What can hang from each mark
falivup: fusuk rizu rodi tiga zikuv
rodi: falivup muga
pibuluz: rodi zikuv zuba
muga: falivup gazepi rodi
rizu: falivup gazepi muga
gazepi: falivup muga rizu tiga
fusuk: muga rodi zikuv
zuba: pibuluz rodi
zikuv: muga rodi
tiga: rizu

Each row was made from one small tree. The marks that hang from a mark follow it in brackets, in alphabetical order. Every link used is in the known rows. Write each row's tree.
Known rows
rodi(falivup(fusuk tiga(rizu(gazepi muga)))): [ 15  15  -1  -2 -16  -3   0  -6  -1  12  -1   1  -6  -9 -28  -6   9   2
  13  -2  -4   0   7   0  22  -6  11 -14  10   3   4  11  20   2  -7   4
   5  -7  15   8  -1]
falivup(fusuk rizu(gazepi) rodi): [  7  15   3   1 -11  -2   1   3  -3   9  -7   2  -2  -5 -27 -12   5   1
  16  -7  -7   3  -2   0  28  -5  20  -4  19  -5   9   6  18   8  -4   1
  10  -1  10   5   6]
muga(falivup(fusuk(zikuv)) gazepi(rizu) rodi): [ 14   2  -3  -2 -10   7   9  -9 -10   7 -13   7  -3 -10 -22  -3   3   0
  24  -5  -8   2   1  -6  16   5  22 -12  13   0   2   8  10  -1 -10   9
   6   2   2   7  10]
pibuluz(rodi(falivup muga(gazepi(rizu tiga))) zikuv zuba): [  7   9   2  -2 -17   6  -5 -11  -7  -7 -13  10 -11 -19 -15 -26   0  -3
  26  -8  -8   5   1 -11   6 -12  15  -6   5  12  -5  -5  13   1  -3  16
  -5 -14   2  10  -4]
muga(falivup): [  3   7  -6  -1 -10   2   2  -3  -2   9 -13  11  -1  -7  -8  -2   7  -1
  14  -3  -3  -1  -4  -2  13   4  17  -8   4   4  -1   6   7   3  -4   0
  -1   3   3  -1   3]
pibuluz(rodi(falivup(fusuk)) zikuv(muga(gazepi)) zuba): [  4  14   7  -1 -15   1  -4  -6  -2  -3 -11   8  -6 -19 -19 -22   5  -2
  26 -15 -14   5  -1  -5  14  -8  13  -6   9   7  -2  -2  22   5  -4  10
  -2 -11   9   3   3]
rodi(muga(falivup(tiga) gazepi)): [  6   7  -7   1 -12   1  -1 -11  -2   6  -9   7  -8  -7 -17   2   5   4
  17  -9  -4   8  -1  -2  11   2  19 -13   0   4  -5   6   9  -1  -8   8
   8  -6   4   5  -1]
fusuk(muga(gazepi) rodi): [  1   6   2  -1  -7  -3   3  -3  -3  10 -14  13  -4 -12 -10 -10   7  -3
  11  -1  -2   5   0  -2  15   0  18 -14   6  -2  -1   1  10   2  -5   1
   7  -9   8   3   1]
falivup(fusuk rizu rodi zikuv(muga(gazepi))): [  9   8   0   1  -9  -2  -3  -2   2   3 -12   0  -3  -8 -31  -7   3   0
  24 -16 -10   5  -4  -1  22  -4  23  -9  21   0   6   3  17   9  -2   8
  10  -2   5   7   3]
gazepi(falivup): [  5   5  -2   1 -10   2  -1  -1  -1   6 -11  13  -2 -12  -3  -7  10  -3
  13  -1   0  -1  -5   0  13   3  16  -6   6   8   1   4   9   3  -2   2
  -2   2   1   4   4]
muga(gazepi): [  3   7  -5   0 -10   4  -1  -1  -6   6 -16  10  -3 -10 -10  -2   5  -1
  14  -4  -2   1  -5  -3  15   3  17  -4   7   5  -5   3  15   3  -4  -1
   2   2   5  -2   4]
pibuluz(zikuv(muga(falivup(fusuk tiga)) rodi)): [  6   8  -4   3  -7  -3  -6 -10  11   7  -8   5  -3  -8 -15  -6  10  -2
  29 -19 -13   3  -2   0  18  -3  13 -18   5  -4   0   5  15   9  -6   8
   3  -1   7   8  -2]
fusuk(muga(falivup(tiga(rizu)) gazepi) rodi zikuv): [ 14   0  -4   2 -10  -2   8 -13  -1  11 -11   8  -5 -14 -17  -3   4  -3
  15 -10  -5   7   8  -1  18   0  15 -23   6  -2   1   4   5  -3  -9   9
   9 -11   9  11   1]
zikuv(muga rodi(falivup(tiga))): [  6   4  -4   2  -6  -1  -5  -5  11  11  -7   7  -3  -4  -6 -11  13  -1
  19 -11  -6   2  -6  -5  14  -2  14 -16  -1  -4  -1  -2  15   6  -5   2
   2  -2   6   4 -12]
rodi(falivup): [  4  11  -2  -1 -12   1   2   2   0   7 -10  12  -1  -9  -8  -9   7  -1
  11  -1  -3  -2  -5  -5  11   3  15  -4   4   7   1   4  10   5  -5   0
  -2   0   3   0   0]
zuba(pibuluz rodi(falivup(zikuv(muga)))): [  7   9   1   5 -14   5  -5  -4   6  -1 -17  12  -4 -21  -9 -14   8  -6
  26 -10   0  -4  -6  -6  17   1  18 -15   2   4   0   0  10  12  -1   6
   2  -3   4  -4 -13]
rizu(falivup(fusuk zikuv) gazepi(tiga) muga(rodi)): [  7  10   3  -1 -10  -4  -4  -6  -7   9  -4   5  -9 -12 -30  -5   9   0
  21  -6  -1   7   9   0  26  -1  15 -12  13  -3  -3  15  15   5  -3  10
   4   6  11   6  10]
fusuk(muga(falivup gazepi) rodi): [  2   3   1  -3  -9  -3   7  -8  -4  11 -12  13  -6 -13 -11  -7   9  -1
  12  -2  -5   4   2  -2  14   3  20 -18   3  -2  -1   3   8  -3  -6   3
   7  -8   7   3   2]
gazepi(muga(falivup(fusuk rizu tiga zikuv) rodi)): [ 12   2  -1   1  -6  -3  -1  -9   5   7  -9   1  -3  -2 -36  -3   4   3
  28 -18  -9   5   4   2  19   4  22 -19  12   0   9  12   6   3  -1  15
  14  -9   1  17   1]
fusuk(muga(gazepi(falivup(rizu tiga)) rodi) zikuv): [ 13  -4  -1   2  -5  -1   4 -12  -6   7  -6   6  -6  -9 -21  -3   6  -2
  18 -12  -4  11   4  -2  17   3  21 -19   9  -3   1   4   7   1  -3  13
  11 -11   4  14   2]
rizu(muga(gazepi)): [  4   9  -2  -2 -10   0  -2  -3  -5   7 -14   6  -5 -10 -13  -1   8  -1
  13   1  -1   1  -1  -3  14   0  17  -8   8   4  -7   3  12   3  -3  -1
   2  -1   8  -3   3]
muga(rodi): [  0   6  -2   2  -6   3   2  -1   0   8 -14  10   0  -7 -10  -4   7   0
  18  -3  -3   2  -5  -1  12   2  19  -6   5  -1   1   3   7   5  -5   0
   2   1   2  -3   4]
falivup(fusuk rizu zikuv(rodi)): [  6   9  -1   3  -8  -2  -1   2   6   4 -13   4   1  -4 -24 -11   7  -1
  22 -14  -9  -1  -5  -1  25  -1  17  -8  19  -4   7   4  13  14  -2   3
   5   1   5   5   1]
zikuv(muga(falivup(fusuk rizu tiga) gazepi) rodi): [ 10   0  -9  -3  -8  -1  -3 -13   3  10  -7   1  -6   1 -24  -4  11   3
  24 -16 -14   2  -5  -3  24  -1  19 -24   7  -9  -1   2  21   2  -4   4
  12  -2   7   8  -7]
rizu(gazepi(falivup(zikuv) muga tiga)): [ 11   0   0   2 -10  -1 -10  -5  -4   6  -9  11  -9 -18 -11 -10   7  -4
  21  -7   4   4   2   0  18   4  16 -12   8  11  -2   7  11   1   1  11
  -4  -1   3  14   3]
muga(gazepi(rizu(falivup(fusuk tiga)))): [ 16   7  -8  -5 -11   3  -5  -7  -3   7  -6   7  -6  -7 -22  -5   3  -4
  15  -7  -5  -1   2  -4  26   1  17 -10  16   6   0  13  22   2   0   6
  10   6   6  12   6]
zuba(pibuluz(rodi)): [  2  11   2   5 -10   5  -5  -1   0   3 -20  14   0 -15 -10 -15   6  -6
  20  -3   0  -3  -5  -1  19  -2  15  -6   4   3  -2   0   9   9  -2   1
   5  -4   5  -4  -3]
zuba(rodi(falivup)): [  3   9  -1   1 -14   1   2   2   3   4 -13  11  -3 -10  -6 -14   8   0
  16   2  -2  -5  -5  -6  16   2  15  -8   0   4   2   0   8   7  -6   3
   0  -2   4  -3  -6]
gazepi(falivup rizu): [ 12   3  -4  -1 -10   5  -2  -4  -2   6 -11  11  -2 -11  -3 -10   9  -6
  14   2   0  -5  -5  -3  12   1  19  -7  11  11   3   2  10   2   1   3
  -4   3  -1   7   2]
muga(falivup(fusuk(zikuv) tiga) gazepi rodi): [ 10   4  -4   2  -8   1   6  -9  -6   8 -10   6  -4  -7 -24   2   2   2
  23 -13  -9   9   4  -1  20   7  17 -13   5  -4  -2  12  10   0 -12  11
  14  -2   5  10  10]
zuba(pibuluz rodi): [  3  10  -1   6 -13   6  -5  -1   1   2 -20  14  -1 -15  -4 -11   6  -6
  22  -3   3  -6  -6  -3  21   1  17 -11   1   0  -2   0   9  11  -3  -1
   7  -1   4  -7  -7]
pibuluz(rodi(falivup muga(gazepi)) zikuv zuba): [  1  15   8   1 -18   4   0  -5  -4  -6 -11   9  -9 -22 -18 -22   2   0
  23 -13  -9   9   0  -7   6  -7  15  -3   5   9  -2  -3  13   4  -8  11
  -4 -15   6   0   2]
zuba(pibuluz(rodi zikuv(muga))): [  3  15   4   6 -10   5  -8  -5   5  -1 -19  11  -2 -19 -11 -15   7  -9
  29 -10  -3   0  -6  -1  14  -6  14 -10   7   3  -4  -2  12  13   0   4
  -2  -4   6  -4  -4]
falivup(fusuk(muga(gazepi(tiga)) rodi) rizu): [  5   3   0  -5  -7  -6  -1  -8  -6   8 -11  10  -6  -2 -22 -12   7  -1
  13  -1  -7   4   2  -2  23  -5  17 -18  10  -5   1   2  13   2  -2   6
  14 -13   8  16  -3]
gazepi(falivup muga(rodi) tiga): [  5  -6   0  -1  -5   1  -7  -9  -2   8 -12  14  -7  -8  -7  -9  11  -1
  22   0   2   1  -1  -1   9   4  19 -16  -2   5   0   1   3  -4  -4  11
   1  -4  -4  14  -2]
pibuluz(zikuv(rodi(falivup(tiga)))): [  3  10  -2   2 -11  -1  -3  -1   7   4  -8   9  -3 -12 -11 -12   6  -5
  22 -15  -9   2  -2  -4  15   0  11  -8   0   1   0   3  14  10  -7   5
   1  -2   4   3  -3]

Which tree is each row?
[  9   7  -4   3  -7   2   3  -5   1   9 -13   8   0  -8  -5  -1   9  -2
  19 -10  -2   4  -4  -3  11   3  16 -13   9   0  -2   3   3   6  -5   2
  -6   4   5   1   1]
fusuk(zikuv(muga(falivup)))
[  9   3  -8  -2 -11   6  -6 -11  -6   4 -15   8  -9  -6 -10  -7   3   0
  18   1   0   1  -4  -8  10  -4  20 -10   7   7  -6  -1  10   1  -3   7
  -1  -3   2  10  -6]
rodi(muga(gazepi(rizu tiga)))
[  5   6  -1  -1 -12  11   0 -15  -8   2 -18  11  -7 -21 -16   1   7  -5
  32 -15  -8   3  -3  -4  10   4  23 -18  -1   1  -7   4  16   0  -4   5
   4   0   2  -7   1]
zuba(pibuluz(zikuv(muga(falivup gazepi rodi))))
[  8   8   2  -1  -9   1   7  -3  -2   8 -11  10  -4 -15 -10 -12   9  -3
  16  -8  -4   7  -2  -7  13   1  16 -13   7  -2  -1  -1  11   3 -10   3
   0  -3   8   2  -1]
fusuk(rodi(falivup) zikuv(muga(gazepi)))
[  3   6  -3   2 -16   3   3  -9  -2   2 -15   8 -10 -11 -12  -5   8   5
  21  -1  -2   1  -3  -5  13   3  21 -15  -1   2  -3   1   7   1 -11   6
   3  -5   4  -5  -4]
zuba(rodi(muga(falivup gazepi)))
[ 11   4  -2   2 -11  -3  -4  -8   5   9  -6   4  -5 -12 -17  -6   9  -2
  16  -5  -1  -1   4   3  16  -8  18 -14   6   6   5   2   7   0  -4   8
   7  -6   3   9   0]
gazepi(falivup(rodi tiga(rizu(muga))))
[  4  11   1   5 -15   0  -4  -4   7   1  -6   9  -5  -9  -8 -17   4   1
  19 -12  -2   7  -1  -6  11  -5  15 -11  -2   3   1  -3   6   7  -5   9
   6 -15   6   5 -11]
pibuluz(zuba(rodi(falivup(tiga) muga)))
[  0  11   1   4  -8   2  -7  -3   6   3 -12   9   0 -14  -1 -14   8  -7
  27 -22  -8   5  -7  -4  11  -7  14  -9   9  -3  -3  -6  14  10   0   0
  -7   0   6  -4  -2]
pibuluz(zikuv(muga rodi) zuba)
[  2  11   0   2 -10   0  -1  -4   5   5 -12   7  -3 -14 -12  -5   6  -3
  26 -15  -8   4  -3  -1  10  -3  20 -10   7   3   1   1   7   7  -5   6
  -2   1   3   0   3]
pibuluz(zikuv(muga(falivup(rodi))))
[  5  15   2   8  -8  -6  -6  -1  11   3  -9   3  -3  -7 -28  -9   0   2
  22 -17  -4  10   2   3  18  -6  19  -5  14   2   8   8   5  13  -7  15
  14 -10   5  15   3]
falivup(fusuk rodi(muga) tiga zikuv)
[  2  11   2   4 -11   1  -3  -8   3   1 -14   8  -2 -17  -8 -16   7  -5
  28 -18 -10   6  -3  -3   9  -7  14  -9   7   4  -3  -3  10   6   0   7
  -8  -5   6  -2   2]
pibuluz(rodi zikuv(muga(falivup)) zuba)
[ 12  10  -3  -2 -16   1   4  -9  -5  13  -9   2  -6 -13 -18   0  11   2
  14   1  -1  -2   3  -1  17  -3  16 -16   9   3  -1   7  13  -2  -5  -3
  -4   2  11  -5   2]
tiga(rizu(gazepi muga(falivup)))
[  5  15   0   4 -10   6  -8  -5   2   1 -17  12   0 -18  -8  -6   7 -10
  26 -13  -2   1  -7  -2  12  -2  16 -10   8   4  -4   2  13  12   2   1
  -2   1   5  -3  -4]
zuba(pibuluz(zikuv(muga)))
[  6   7   3   3  -7  -8   1  -1   8   8  -7  11  -3 -14 -16 -13   5  -5
  12 -11  -3   8   5  -1  15  -1  15 -13   5   2   5   6   6   8  -2  11
   9 -14   7  14  -3]
fusuk(muga rodi(falivup(tiga zikuv)))
[ 11   8  -3   3 -10   0   0 -10   0  13  -6  -1  -5  -9 -22   0   8   1
  20  -4   0   4   5   1  18  -6  16 -16   6  -4  -1   6  14   0  -4   1
   4  -3  12  -1   1]
falivup(tiga(rizu(gazepi muga(rodi))))
[ -1  13   6   6 -10   1  -4  -2   3   1 -13   9  -2  -9 -10 -20   5   0
  19  -8  -2   8  -4  -2   9  -9  16  -4   8   2   0  -5   4   8  -3   5
  -2 -12   6   0  -1]
pibuluz(rodi(muga) zuba)
[  3   2  -4   0  -6   4   0  -8  -3   9 -14   7  -5  -7 -11  -2   9   1
  22  -6  -4   5  -7  -4  11   2  21 -13   3  -3  -5  -1  15   0  -5   1
   2   1   5  -5   0]
zikuv(muga(gazepi rodi))
[  5  13   2   3 -13   1   2   0   4   1 -10   9  -4 -12 -18 -10   5   2
  15  -7  -2   5  -2  -3   7   1  17  -5   8  10   4   5   4  10  -7   8
  -3  -6   3   3  -1]
rodi(falivup(zikuv) muga)
[  5   8   2   5 -14   1  -4  -1   7   0 -12   9  -2 -17  -5 -17   6  -4
  24 -16  -3   2  -4  -7  13  -3  16 -10   6   5   1  -3  10  10   0   7
  -4  -4   5  -1  -7]
pibuluz(zuba(rodi(falivup(zikuv(muga)))))
[  5   6   3  -2 -12   1   5  -5  -6   4 -12   5  -7 -17 -24  -4   7   2
  20  -5  -5   4   3  -5  10   3  21  -9   5   5  -3   7  10   2  -7   8
   4  -4   4  -2   5]
rizu(muga(gazepi rodi(falivup(zikuv))))
[  9   8   1   1  -8  -4  -2  -6  -6   8  -8   0  -6  -6 -34  -5   6   2
  24  -7  -4   7   5   0  24  -4  18 -12  15  -5   0  10  14   8   0   8
   7  -3  10   9   3]
falivup(fusuk rizu(gazepi(tiga) muga(rodi)) zikuv)
[  9  11   4   3 -14   5   0  -1   1  -2 -17  10  -1 -17 -25 -19   4  -5
  21 -10  -5  -3  -3  -5  20  -1  17  -7  10   6   4   4   9  12   1   7
   5  -7   3   0  -5]
zuba(pibuluz(rodi(falivup(rizu zikuv))))
[ 11  -2  -3  -2 -12   3   7 -13 -10   7 -13  10  -7 -13 -17  -7   4   0
  18  -1  -4   4   4  -6  11   0  16 -19   1   1  -1   1   6  -4 -11  11
   0  -9   5   9  -3]
fusuk(muga(gazepi(tiga(rizu)) rodi(falivup)) zikuv)
[ 13  -8  -9   1 -10   5  -4 -16  -3   7 -13   8  -8 -15  -3  -8  13  -4
  24  -8  -3   0  -4  -5  17  -2  14 -22   4  -1  -5  -6  13  -2  -9   6
  -7   4   3   7  -6]
fusuk(zikuv(muga(gazepi(falivup tiga(rizu))) rodi))
[ 14  13   5   1 -10  -7   8  -2  -2  11   0   2  -5  -8 -25 -12   7  -2
  12  -9  -2  10   8  -4  22  -4  14 -14  13  -8   2   7  11   8  -5   4
   8  -8  15   8  -2]
fusuk(rodi(falivup(rizu(gazepi muga) tiga)) zikuv)
[  5  -2  -3  -1  -7   5   0 -11  -4   8 -11   9  -7 -13  -8  -4  14   0
  21  -5  -4   4  -5  -3   9   3  23 -15   1   2  -3  -1  15  -4  -5   5
   0   0   1   0   2]
zikuv(muga(gazepi(falivup) rodi))
[  4   9   0   2  -9   2  -4  -8   4   3  -6   8  -2 -13 -11 -11   4  -4
  27 -24 -10  11   0  -5   5  -6  15 -10   1   2  -1   1  13   5   0  10
   1  -9   4   5  -2]
pibuluz(zikuv(muga(rodi(falivup(tiga)))) zuba)
[ 13  15  -1   4 -10  -2  -1   0  -3  10  -1   6  -3  -9 -22  -5   4  -4
  14 -13  -1   9   6   0  32   3  10  -7  19  -3   0  16  17   9  -6   6
   6   7  15   9  12]
rizu(falivup(fusuk(zikuv) tiga) gazepi)
[ 11   5  -3   0  -7  -1  -4  -6  -4   6 -12   3  -4  -3 -23  -8   3  -1
  23 -12  -7   7  -2  -3  23  -5  19 -12  16  -6   0   0  12   7  -6   9
   9  -3   6  15  -1]
falivup(fusuk(zikuv(muga(gazepi(tiga)))) rizu rodi)
[  3   6   0  -2  -8   0   5  -7  -2  11 -11   7  -4  -6 -15   0  12   3
  19   0  -3   1   1  -1   9   1  21 -14   1  -2  -2   6   3  -1  -6   2
   3  -1   3  -4   3]
rizu(muga(falivup rodi))
[  9   3   0  -4  -9  -5   4  -6   0   9  -5   8  -7  -6 -21 -12   6  -2
   9  -7  -8   5   3  -5  18  -2  19 -18   4  -2   3   3  13   1  -2   6
  15 -16   8  12  -7]
fusuk(muga(gazepi) rodi(falivup(rizu tiga)))
[  7  13   5   0  -7  -4   1   0   2   9  -6   7  -3  -6 -18 -10  13  -3
  17  -6  -2   1   4  -2  26   1  12 -14  18  -8   1   7   8  11 -10   1
   1   8  11   1   6]
rizu(falivup(fusuk(zikuv(rodi))) muga)
[  7   4 -11   0 -11   2  -1  -8  -4   8 -12   8  -5  -9 -13   3   3   0
  16  -9  -5   3  -1  -3  17   5  17 -11   1   4  -6   8  14  -2  -4   4
   9   0   4   4   3]
muga(falivup(tiga) gazepi)
[  7  13   5  -1 -16   7  -3  -9  -4  -6 -10   8  -9 -21 -19 -21   1  -5
  25 -13  -6   5   2  -8  12  -9  17  -6  17  10  -1   0  15   4  -1  11
  -6  -3   6   0   6]
pibuluz(rodi(muga(gazepi(rizu(falivup)))) zikuv zuba)
[  4   9   0   6  -6  -2  -5   1   9   6 -15   5   0 -12 -12  -7   5  -3
  23 -14  -3   5  -4   0  14  -4  20  -6  13   2   2   0   7  11  -1   5
   0   1   4   1   2]
falivup(rodi zikuv(muga))
[  1   7  -1   1  -9   1   2  -6   3   8 -11   8  -5  -5  -9  -8  12   4
  19  -5  -5   2  -5  -3  10   0  19 -15   1  -4   0   0   3   4 -11   1
  -2  -1   3  -2  -4]
zikuv(rodi(muga(falivup)))
[  4  11  -2   4 -11   1   2  -4   2   3 -12   8  -4 -11 -17  -3   5   3
  19 -10  -2   5  -2  -1   8   2  20  -9   9   8   2   7   1   7  -5   8
  -2  -2   2   2   2]
rodi(muga(falivup(zikuv)))
[  4   7   1   3  -3  -6  -2  -6   5  11  -8   8  -2   0 -19  -5   6   0
  18  -6  -4   7   3   3  17  -2  17 -15   6  -4   4   7   8   6  -5   9
  14 -12   8  13   0]
falivup(fusuk(muga(rodi)) tiga)
[  3  14   6  -1 -11   2   0  -4   1   2  -7   9  -1 -13 -17 -15   7  -2
  27 -17 -13   7  -2  -4   8  -6  16  -9   8   2   4   2  15   6  -4   9
  -1  -7   5   5   2]
pibuluz(zikuv(muga(rodi(falivup(fusuk)))) zuba)
[ 11   2  -5  -5 -11  13  -9 -18  -9   0 -14  13 -10 -20 -15  -7   5 -10
  32 -11  -4  -1  -1  -8  15  -1  21 -19   6   3  -9   4  21   0   2   9
   1   7   1   3  -2]
zuba(pibuluz(zikuv(muga(gazepi(rizu(falivup) tiga) rodi))))
[  9   5   3   1 -11   1  -4  -3  -4  10  -7  10  -8 -15  -9 -10  12  -2
  15  -2   3   2  -1   1  16   4  18 -11   9   8   2   5  13  -1  -3   4
  -4  -1   6   6   3]
rizu(gazepi(falivup muga))
[  4  16   8   0 -16   2   2  -3  -3   1  -2   5  -7 -14 -20 -22   7   0
  22 -20 -12   9  -2  -8  13  -8  17  -8  12  -3   4  -3  17   8  -5   3
  -6  -8  10  -2  -4]
pibuluz(zikuv(rodi(falivup(rizu(gazepi)) muga)) zuba)
